Known rows, with every step that occurs:
depe > nuten: [-12  12 -27   5   4 -46 -35   0  -8  54 -11 -13 -17 -26  38  11   5  -7
 -15   0 -13 -22  10  15 -22  22  26  14  12  29   5  -1   6  49   2  13
   6   5 -12  -3  -6  35]
tobiba > gufev > gagam: [-30   4   6 -11   0 -44   1   7 -25  34   8  -1  24  57 -28  10 -16 -14
 -21   7 -13 -27 -11  10  20  10  26  -8  32  -7  27  16   3  36  -1   8
   7   3  27  16  -2   5]
tobiba > dugu: [ 13  11   6  -5  11 -44  -4   6 -21   7 -23 -12 -14   5 -17   1  39   1
  -2  -4   2 -30   1   4  -2   2   8   1  11  15  16  16  -8  24   5  19
  -4  13  -2  -4  -4 -10]
tabupek > dusuv: [-11  10  -7 -10  13 -12 -10 -12  -9  11  11  -2  -3 -10   3  11  -1  16
 -14  -5   4  -2  -3  14 -27  17  23  -1   0  -4  -4  18  -2  40  -1   1
  11  -3  14 -12 -23  30]
vivivev > depe > nuten: [-34  24 -15   4   6 -42 -10  -3 -29  47 -11 -21 -48 -26  45  23  14 -17
 -20  -1 -13 -25  14  20 -25  36  29   4   3  31  -2 -12   6  44  19  23
  -2   2 -33  -4  -8  14]
fegi > tobiba > fopedug > nuten: [ -3  10  -6 -14   9 -14 -24   1 -15  14  -1   1  -8   2   4 -29  11  -7
  13   1   1  -8  42  10 -51   9   2  10 -21  14  -3   0   0  -1 -10  11
  -1 -11   6   0  17  14]
depe > nuten > gevose: [-47  13 -16   5  10   8 -36  -1   5  61 -10  -5 -10 -21  58  -3  34 -15
 -22   0 -28  -5  17  15   9  20  -5  24  13  23  -1 -20  11  40   4   1
   5   8 -18  -5 -14   5]
tabupek > dusuv > tobiba > gufev > gagam: [-35   6 -18  -4   6   9 -24 -12 -20  24  21   9  18  57 -51  11  -3  -7
 -17   8   2 -13   6   4  28   1  18  -9  34 -21   4  30  -3  25 -14   6
   2  -2  24   8 -11   8]
nuten > depe: [ -5  22  26 -16  17 -35  16  -1 -13  31  -7 -18 -15  -5  42   3  38 -12
 -24 -19  -2 -14 -17  21  10   4   9  -9  -2   9   7  10   3  56   9  14
   7  -1 -16   7 -12   1]
depe > nuten > fopedug: [ -8 -10 -30   0  19 -23 -12  -6   1  53 -12  -1  -3 -16  47  -7  -3 -15
 -12  -2 -17  -6  10  16 -15   8 -16   3  12  29   6 -13  17  46  -1   7
  21  10 -15  -1   3   5]
gevose > nuten: [ -6  11   2  -4   1 -31 -19   5 -15  44   2  -4  12 -14  35  15   2 -20
 -19  -3 -20 -23   0  15   0  11  17  20   3  13  14 -14  10  25   4  11
   2  -4  -6 -35 -25  -8]
zukos > kevud > tobiba: [ 48   9  25   9   7 -34   2  -8  -4  12 -25 -15 -13 -30  26 -23 -18 -18
 -17 -18 -15   0 -19   9  22  12  18   2   8  -7  16 -28 -12  41 -27  22
  -7   9  13   5 -16  26]
fize > tobiba > dugu: [ -1  10  16   0  11   4  11   9 -15   2 -26  -7  -2  18  -8 -16  24  -2
   0  -7  -1 -10   4   4   7  -3 -10   7 -12   8  19  18 -17   7  -1  21
  -8   6   8  -6 -17 -27]
zukos > kevud > tobiba > fegi: [ 57  -3  30  12   4 -31  15   4   3   6 -14  -5  -2 -20   3 -25 -19 -10
   8  -8 -11 -16 -23   0  15   2  13  -7  17   8  35   2 -11  39 -28  31
 -10   4  15  21 -15   9]
fize > tobiba: [-11  14  24   0   6  -7  16   6  -5  22 -11  -5  14   2  25 -14  -8  -1
 -12 -13  -6   1  -6  13  -2   7  -2   9 -25   9  23   7  -8  26  -3  15
   4  -5  21  -7 -21   5]
fopedug > nuten: [ -7  24   4  -7  -1 -33 -22  11 -25  21  -2 -19 -24 -11  31   2 -15  -2
  -9  -6 -18 -18   9  17 -29  15  31  13 -16  23  12 -20  -2  28  -4   9
   6  -9   1 -11   5  25]
kevud > tobiba: [  9  14  17   8  13 -40   8  -6 -13  14 -20  -4  12 -18   8  -9 -29 -12
 -19 -12  -9  -7 -10   7   6  19  26  -2  -7   2  15  -6  -7  45 -25  20
 -11   5  11  -6  -8  19]
fopedug > tobiba > dugu: [  6   9  16   3  12 -30  -4   5 -30   3 -19   3 -31  23 -24 -12  14  -4
   5   0  -5 -15  15   2  -1   8   2  -2  -1  10  10   4 -14  -5   3  24
 -16   2  -7  -4   7  -6]
kevud > tobiba > fize: [ 11  -4  -2   2  18  -3 -16  11 -37   4 -17   3   5 -10  -7  -8 -43  -8
  -4 -12   4 -15  -5  -2  22   6  14  13  -9 -19  24  -8 -19  43 -17  26
 -18   7  20  -5  -3   6]
vivivev > depe > nuten > fopedug > tobiba > dusuv > tabupek: [-22   9 -18  -4  13  52  -3 -21 -23  35  14   1 -65  31   9   0   3 -14
 -13  -5   2 -12  46  10  14  16  -7  -9 -15  10  -1   2  10  -1  17  38
  -9   6 -34   0  22  -7]
vivivev > depe > nuten > fopedug > tobiba > gufev > gagam: [-66  -5  -9  -2   9  -3  10  -3 -39  47   5  11 -17  66  -4   1 -41 -39
 -16  16 -28  -4  22  15  19  24   0 -17  27   0   5 -15   6   5  10  16
  -3  -4 -16  19  11 -22]
gagam > davo: [  5  37  16  11  22 -79 -12  -2  -1  27  18   4  -8  -2  28  16   0   1
 -18  -2   2 -34  -1  19   3  19  29   7   9  11  -6  15   3  55 -10  17
  14   3  24 -13   9  21]
vivivev > depe: [-23  27  31  -9   8 -55  26   1 -37  20  -8 -20 -34  -9  25  16  18  -8
 -20  -9  -1 -25  -5  20 -14  27  23 -10 -10  20   9  -8   1  39  21  24
   1  -1 -12  -5  -7   1]
zukos > kevud: [ 45   9  24  -5   0 -52  -7   2  -4  29 -12 -22 -31 -26  36 -11  21  -3
 -11 -15 -11 -14 -18  17   2   5   9   6  17   6  20 -19  -4  42   0  14
  15   5  14   7 -15  33]
dugu > tobiba > fopedug: [ 18 -18  -2 -15  23 -19   2   1  -9  -6 -12  12   4   9  -8 -15  13   2
   2   1  10   0  11  -7 -28   4 -11  -3   6  -5  38   2  -1  22 -12   9
   2  -7   6  26  -7  -5]
davo > gagam: [-15  22  13   3   7 -73 -34   4 -14  38  -3  -9  10  17   7  -5   3  -5
 -23 -13  -6 -12 -26  26 -14  -1  14  -5  19  19  49  22   2  33   2  11
   6   3  29 -26  -3  29]
dusuv > tabupek: [  6  20   5  -4  -1 -26  -7  -7 -17  33   4 -20 -27   5   6   5  12   4
 -23 -15  14 -41  -9  12   5   6  19   6 -22  18  16  17  18  38   0  22
  -1  10   1  -9  17  27]
tabupek > dusuv > tobiba: [ -4  17 -14   3  15   6 -33 -19  -8  14  11   3  -9 -10 -13   5  25  12
 -11  -7  14  -4  13   6  -4   2   7   1   3  -1  -8  22  -5  30 -14  11
   4  -4   9 -14 -18  28]
fize > tobiba > gufev > gagam: [-40   4  15  -8  -1  -3  15  10 -19  30   4   2  37  66 -18  -4 -29 -17
 -18   4 -15  -8  -9  10  30   6  10  -3  12 -15  30  18  -5  19  -5  10
   3  -3  35  13 -14 -10]
zukos > kevud > tobiba > fopedug > nuten: [ 42  -4   2   3   7  -2  -4 -11 -16   5 -17 -10 -24 -19  20 -33 -31 -17
   5 -10 -19   6  16   7  -7   2  10   8  -7  -1  17 -40 -15  21 -33  20
  -4  -3  11  15   0  11]
fegi > tobiba > dugu: [  1  21   8  -9  15 -36 -24   9 -14   5 -20  -3  -7  12 -25 -16  59  -6
   6   1  15 -24  22   3 -22   8  -2   3   3  10  -9  35  -3  -4   4  17
 -14   9  -7 -11   8  -2]
fopedug > tobiba > kevud > zukos: [ 31   6  31  -4  15 -22   3 -19 -10   1 -29  -6  -4  25   6 -24 -14 -11
 -17  -8  -9  -2  21   3  -9   0 -11  18   0   0  27 -42 -29  20  -4  18
  12 -10  15  16  21   4]
depe > nuten > fopedug > tobiba > kevud: [  7 -18  -5   2  16  -7 -13 -18 -19  32 -25   7 -26  22  14 -19 -13  -9
  -5   5  -9   7  28   5 -17   4 -27  13  24   4   7 -25 -10  10   7  14
  11  -3 -11  16   8  11]
gufev > tobiba: [-26  21  22 -13  -1 -23   2   5 -30  23  -5  -5  -6   5   6  -2 -14 -18
 -14   0  -5 -22   3   3   3  11   1 -14   9  11   2  10   6  25  -9  12
  -1   3   9   0 -11   8]
gufev > gagam > davo: [-21  49   5   9  14 -79 -13   2 -18  28  28  10   2  36   5  11 -21 -10
 -29   7   0 -38   6  25  19  23  36  -5  36   7  -5  24   9  52 -13  14
  12   9  39  -8  19  24]
fegi > tobiba: [ -9  26  16 -12  11 -50 -23   6  -4  24  -4  -1   7  -4   8 -16  34  -6
  -7  -4  12 -17  12  12 -36  20   7   3  -9  11 -10  23   8  15   2  10
  -2  -2   7 -13   8  33]

Rows:
[  5   2  30   4   3  -7  29  15   3  15  -2   3  22   6   2 -17 -12   7
  11  -4  -3 -15 -12   4  -6  -3  -3  -1 -13  21  42  32  -7  25  -7  25
  -1  -7  23   9 -20 -11]
fize > tobiba > fegi
[  7   1   1 -11  14  37   4 -15 -10  21  19   9 -30  43 -12 -15   0   1
  -9 -10   9  -7  28   4  23  -3 -15  -9 -17  -2  13  14   8  -1   4  29
   0   6   1  -2  21   1]
nuten > fopedug > tobiba > dusuv > tabupek
[ -3  12   8 -19  16  -1  13  -6 -22  21  -3 -15 -24   0  37 -12  22 -16
  -4 -14  -8  -5  12  20  -9  -3   3  -4 -13   9   8  -8  -2  36  -1  14
   6 -10 -18  16   0 -13]
tobiba > fopedug > nuten > depe
[ 29   9  11   2   8 -27 -23 -15 -17  17 -20 -11 -13  14 -19  -3  41   8
 -12  -6  19 -20  11  -4   1 -13  -4  17  26  -1  19   4 -17  31  -3  23
   8   1  12   9  -1  20]
dusuv > tobiba > kevud
[-33  -2  -3 -14  18  52 -18   6  -7   5  -9   8  -8  10  33 -26  20 -10
  -3   4 -22  15  35   0  -9   9 -26  19  -8  -1  21 -36   1   3 -13  -5
  -2 -11 -11  14  -7 -28]
dugu > tobiba > fopedug > nuten > gevose
[ -7 -13  27  -3   8 -30   6   2 -14  28   2   7  -3  29 -14   6 -14  -7
   1   2 -21 -10  -5   1   4  10  11   1  -8  -8  23  -7  -9   7   0  15
  -4 -16   5  14  -5   3]
fopedug > tobiba > gufev
[  4  -7  14 -14  23  15  11  -6  -7  13  10  21  -7  30  -4 -16  -7  -2
   2  -4  -9  15  31   6   4   3 -19 -16   6  -3  15  -1  -9   1   6  21
  10  -2  10   4  -1  -5]
nuten > fopedug > tobiba > dusuv
[-14 -11  26  -5   7   2  20   6   3  29  -4  -3  29  23   2   1  -5  -6
  -4  -6 -16  -4 -15   3  13   0  -2  11 -19 -12  33   6 -11  21  -4  13
   4 -12  19  11 -30 -19]
fize > tobiba > gufev
[ 11  12  27 -16   7  -6   7 -16 -17   3 -32 -14   8  22   6 -18 -11 -25
 -24  -5  -4 -16  19  -4   5  -7 -19   9  20  -4  18 -26 -21  32 -12  12
  13   1  18  20   7 -12]
gufev > tobiba > kevud > zukos
[ 49   7  18  -3  12   2  -2  -9   4   3  -7  -7  -9 -11   2 -15   2  -7
  -9 -16  -8   6   6   3  29   8  18  -6  23 -22  22  -9 -23  32 -17  30
  -5  10  20  11 -26  17]
zukos > kevud > tobiba > dusuv
[ -5 -10  -4  -9  17  -9   3  -3  -8  46   0   8  24  -4  44  -4  -7 -26
 -16  -4 -24  -5   0  15   6  -2 -22   9   4  15  14 -22  19  24   2   4
  17   3 -10 -29 -15 -33]
gevose > nuten > fopedug
[  8  11  -8 -17  10  34 -22   0  -6  -6  12  -4 -25  31 -17   5  26   9
 -16  -9  23 -22  20  -6   8   8  13  -1  -4 -13  30  27   5  11  -1  23
  -9   4  -4   9   0   8]
dugu > tobiba > dusuv > tabupek
[ 17   5  -6  -2  13  11 -30 -28 -15   3  -7  -4 -14  14 -31   2  34  19
 -12  -3  25  -6  17  -2  -8  -8  -1  14  25 -19  -1  17 -20  28  -5  13
   9  -3  14   3 -17  27]
tabupek > dusuv > tobiba > kevud
[-17  32  15 -16  10 -13  -1   5 -23  25  -2 -25 -32  -8  54   1  17 -17
 -18 -17 -14 -13   0  26  -4   8  20   1 -15  13   2 -10  -1  40   4  11
   4 -10 -24   2  -3   2]
fopedug > nuten > depe
[  6  -1  10   1  12  47  -9 -11  -1  18 -17  -4 -18 -15  44 -43   4 -24
  -5  -7 -34  21  22   7  24   3 -20  19  -4  -5   9 -55  -9  16 -27   7
  -5   1   2  10 -10 -15]
zukos > kevud > tobiba > fopedug > nuten > gevose
[ 11  14  21 -15   9 -39 -22  -6 -12  14 -20  -8   2  17 -11 -16  40   3
  -8  -1  23 -16  16   3 -37   8  -2  17  16  -7  -2  20 -10  13  10  13
   4  -1  12   3   5  32]
fegi > tobiba > kevud
[ -2  -7  21  -2  20 -22  15  -3 -17  25  -4  17 -10  17  18 -24 -25 -10
  -3  -5 -15  10   8  13  -6   7 -26 -10 -10  14   8 -18   4   8  -1  12
   9  -5   1  -2  13   4]
nuten > fopedug > tobiba
[ -9  -8  11   0  16   1   2  -3 -17  38   4  23   2  13  33 -17 -31 -27
  -8   0 -30  11  16  14   6   6 -26   5  -7  10   6 -31  10  -7   0  10
   2 -10 -14 -26  -4 -23]
gevose > nuten > fopedug > tobiba
[  6 -19  16   4  12  -1  16   8 -11  29  11  28  10  17   7 -20 -32 -18
  16   8 -23  -7   8   3   2  -3 -24  -5   4  24  27  -2  10  -6  -4  21
  -1 -12  -8  -8  -5 -35]
gevose > nuten > fopedug > tobiba > fegi
[-13  17  12 -12   4 -15  -1   8 -38   5 -21  -7 -19  21 -25  -6  17 -18
  -2   3   0 -29  14  -6  13   1  -8 -13  20   8   1  23  -5   7  -7  18
 -15  13  -4   0  -8 -23]
gufev > tobiba > dugu
[-13  20  15 -14  12 -11   1  -1 -14  47   3 -12  -1  -9  58  12  30 -32
 -28 -14 -17 -15  -9  23  24   4   8   7   1   6   4  -7  11  37  12  13
   0  -6 -32 -18 -27 -28]
gevose > nuten > depe
[ -5  14 -17 -13  23  47 -12 -23 -18  11  11  -6 -31   2  14 -10  33  -8
  -1 -12   5   9  30  14  -1  -9  -4  -4 -11  -6 -13   7  -8  26 -13  13
   2 -15 -20  10  -9 -10]
tabupek > dusuv > tobiba > fopedug > nuten > depe
[ -1  18   7  -9   2  51   4  -8   0  20  14  -9 -11  28  -6  -6  13   9
 -16 -17  16 -15  17   5  25  -3   3   5 -29  -5  23  33  -1  13   2  32
  -3   6  17  -4  -6   2]
fize > tobiba > dusuv > tabupek
[ 16  -7 -19  -2  22  15 -13 -30  -6  10   8  13  -1   0 -32 -10  28  14
   5  -3  20   4  25  -1 -12 -11 -12  -4   3  -4   1  21  -6  28 -19  16
   8  -3  17   5 -12   8]
tabupek > dusuv > tobiba > fopedug
[  4   5   1 -23  20   8 -17  12  -2 -14   2   7   0  18 -11   7  23   8
  -8  -2   7  -2  22  -5 -11  14  11  -6  20 -17  35  14 -11  15   2  15
  -1  -6   5  13 -23   4]
dugu > tobiba > dusuv
[-13 -32  13  -5  16   7   7  -3  -9  44   7  21  19  34   8  -1 -28 -30
   0   6 -36   3   4   3  18   0 -22   8  -2 -10  18 -25   5  -8   0   8
   3 -15 -12  -4 -13 -43]
gevose > nuten > fopedug > tobiba > gufev
[-39   3  10  -6  11  68   3  -1  -1  24  -7   3   4   8  41 -37   9  -9
  -2  -4 -30  23  32  10   5  -1 -32  24 -29   6  15 -30  -6   4 -10   4
   3  -9   8   1 -12 -33]
fize > tobiba > fopedug > nuten > gevose
[ 31   0  15 -14  21 -11  -9  -8   0 -21 -36 -10   8  18  11 -14   6 -11
 -22  -7   1  -4  14  -7 -18   1 -13  21  17 -13  43 -36 -25  30 -10   7
  11  -9   6  28   6  -8]
dugu > tobiba > kevud > zukos
[  2  28  -1 -18   6  18 -29  -6  -1  22  19  -5 -17  25 -21  -7  46   4
 -11 -10  30 -31  32   3  -3   7  11   2 -17  -3  -2  50  10   5   6  28
  -9   8   5  -9  16  23]
fegi > tobiba > dusuv > tabupek
[ 22   9  14  10   6 -34  -7   7  -3  19   4   3   2  -3 -25  -5  27   8
  12  -2   8 -35  -2  -4   3 -11   4  -6  12  29  30  33   0  32 -15  31
  -2  -2  11   8  -3   3]
dusuv > tobiba > fegi
[ -3 -10   4 -12  20  34  -2  -5  -7  26  16  27   5  26   8  -8 -13 -17
  -1   0 -20  13  38   7  16   1 -19  -3   8  -5  13 -12  -3 -14   9  19
   5  -6  -2 -17 -14 -29]
gevose > nuten > fopedug > tobiba > dusuv
[  6  -1  14   1  -1 -24   3  -2 -19  22  -6  -5  15  41 -19 -11 -35 -30
 -21   0 -22 -10 -18   7  49  10  26  -8  40 -26  25 -10  -9  33 -25  14
  -7   8  28  23 -10   8]
zukos > kevud > tobiba > gufev > gagam
[  4  -5 -13 -14  14   1 -16   7 -21 -11  -8   2 -16   7   8 -16 -10  -3
   7   2  -6  -1  30   0 -42   9   5   8  -9   3  31 -20  -5   7 -18   8
  -2 -17  -4  18   3  -2]
dugu > tobiba > fopedug > nuten
